What can hang from each mark:
mogi: lagez
lagez: daro mogi
tapo: daro fugo
vadar: fugo tapo
fugo: lagez mogi
daro: fugo lagez mogi

Each row was made from one small tree. Brackets hold a mark, then the marks that hang from it, in alphabetical order. Every link used is in the known rows. Write each row's tree.
(in the rows, 128 means zero)
Known rows:
(fugo (lagez daro mogi)): [101  97 134 123  98 166 107  82 127 170 180 170 136 112 190 132 166 137
 105]
(vadar fugo (tapo (daro lagez))): [111  87  73  86  73 149 126 109 143 137 166 160 143 150 130 138 169 140
 116]
(vadar fugo): [128 103 107 117  74 136 103 123 151 126 165 148 146 136 126 123 137 142
 110]
(mogi (lagez daro)): [105  71 122 125  85 150 112 114 122 143 171 139 125 135 183 145 151 114
  90]
(vadar (fugo (mogi lagez)) tapo): [111 101  96 103  40 138  96  93 148 157 158 148 135 143 128 167 171 128
 119]
(vadar fugo tapo): [122 110  84  92  47 132 113 113 154 138 154 153 142 125 117 153 155 131
 126]
(fugo (mogi (lagez daro))): [ 98  82 145 141  78 152  91  85 127 158 176 131 124 149 172 146 165 141
 101]
(fugo mogi): [116 106 148 140  82 143  84  89 142 154 167 128 130 144 150 133 157 169
 116]
(mogi (lagez (daro fugo))): [105  59 124 120 102 144 115 112 124 135 163 146 129 149 182 146 149 124
  80]
(lagez (daro mogi)): [ 95  74 157 137  89 154 126 113 136 121 188 137 130 131 166 126 148 151
 103]
(lagez (daro fugo)): [ 97  67 133 122 110 144 135 104 128 112 175 151 140 137 158 129 145 147
  93]
(tapo (fugo (mogi lagez))): [111  65 136 106  97 128  78 101 159 165 165 131 119 157 151 127 162 165
 105]
(daro lagez): [125  85 123  98 107 144 103 131 145 138 164 152 124 138 187 122 144 161
  97]
(lagez daro mogi): [ 81 116 144 114 102 145 121  89 130 138 194 152 122  97 172 129 151 148
 117]
(tapo (daro mogi)): [115  77 143 140 119 157 114 113 138 133 173 127 136 171 152 107 156 181
 104]
(daro mogi): [125  90 165 135  94 140  96 129 160 132 161 128 126 148 160 124 141 180
 106]
(tapo (daro (mogi lagez))): [113  67 139 139 118 158 109 115 135 140 170 127 132 179 164 115 159 169
  95]
(lagez mogi): [112 136 140 109 107 129  93 102 149 150 166 145 121 108 164 128 143 170
 122]
(lagez daro): [ 99  85 131 129  86 151 129 107 126 125 185 142 135 117 161 127 146 134
 108]
(tapo (daro mogi) fugo): [107  47 141 112 133 142 107 114 160 141 177 129 129 182 140  95 164 193
 103]
(fugo lagez mogi): [121  90 143 146  81 168  76  73 135 187 164 151 140 149 175 137 175 155
 106]
(lagez (daro fugo) mogi): [ 80  98 146 107 126 137 125  86 133 126 185 161 127 118 169 131 149 163
 102]

Write each row's tree:
[117 114  87  89  54 146 103  93 152 167 157 175 143 119 140 157 171 128
 123]	(vadar (fugo (lagez mogi)) tapo)
[118  45 163 100 144 137 104 136 164 116 155 159 123 186 191 124 144 207
  69]	(daro fugo lagez mogi)
[107  87  87 114  58 167 107  71 136 171 168 163 152 160 128 149 192 138
 119]	(vadar (fugo lagez mogi) (tapo daro))
[ 94  56 160 129 112 146 131 110 139 109 178 146 135 151 164 128 146 166
  88]	(lagez (daro fugo mogi))
[111  91 114  88  69 126  99  96 161 163 154 138 123 132 134 151 172 159
 130]	(vadar (tapo (fugo mogi)))
[110  83  93 103  66 148 118 109 147 139 163 148 140 160 125 147 170 140
 114]	(vadar fugo (tapo (daro (mogi lagez))))
[113  55 115 107 152 152 124 112 131 125 165 154 139 185 167 108 156 182
  83]	(tapo (daro fugo lagez))
[111  92 101  97 104 147 121  88 137 155 150 156 138 146 150 148 175 160
 116]	(vadar (tapo (daro (fugo (lagez mogi)))))
[127  53 164 129 128 146  97 113 158 139 145 157 140 179 174 130 151 191
  78]	(daro (fugo lagez) mogi)
[ 99  76 146 150  78 178  96  63 121 178 183 157 141 141 179 138 180 141
 103]	(fugo (lagez daro) mogi)
[117  94 118 128  67 142  86 103 146 145 169 142 138 155 136 136 153 140
 103]	(vadar (fugo (mogi lagez)))
[121  51 163 123 126 131  96 127 157 125 143 141 126 187 175 140 143 183
  72]	(daro fugo (mogi lagez))
[111  81 134  79 152 129 103 115 152 130 157 173 122 153 191 126 145 192
  82]	(daro fugo (lagez mogi))
[ 98  58 117  79 150 142 108 106 152 151 184 152 121 165 164  93 169 187
 101]	(tapo (daro (lagez mogi)) fugo)
[108  71 114  91  93 137 116 106 158 152 160 137 127 154 136 135 175 171
 122]	(vadar (tapo (daro mogi) fugo))
[124  83 133 111 133 140  98  96 145 150 146 169 142 150 171 132 151 173
  89]	(daro (fugo (lagez mogi)))
[ 90  67 143 130 106 147 126  89 127 120 180 147 138 145 157 132 153 155
  95]	(lagez (daro (fugo mogi)))
[100  56 129 116 124 145  99  86 147 156 181 129 131 179 133 101 175 185
 111]	(tapo daro (fugo mogi))
[106  87 119 129  65 147  96  98 140 140 178 145 139 151 139 137 155 132
 101]	(vadar (fugo (mogi (lagez daro))))
[113  97  76  98  65 145 125 104 143 136 163 151 148 146 113 140 166 137
 124]	(vadar fugo (tapo daro))
[105  37 138 111 131 143 102 115 155 148 174 129 124 189 153 103 167 181
  94]	(tapo (daro (mogi lagez)) fugo)
[102  69 130  95 110 143  98  94 153 169 178 161 128 127 167 118 166 154
 107]	(tapo (fugo (lagez daro mogi)))
[112  49 141 132 142 150 113 112 137 128 160 137 136 199 162 118 158 183
  81]	(tapo (daro fugo (mogi lagez)))
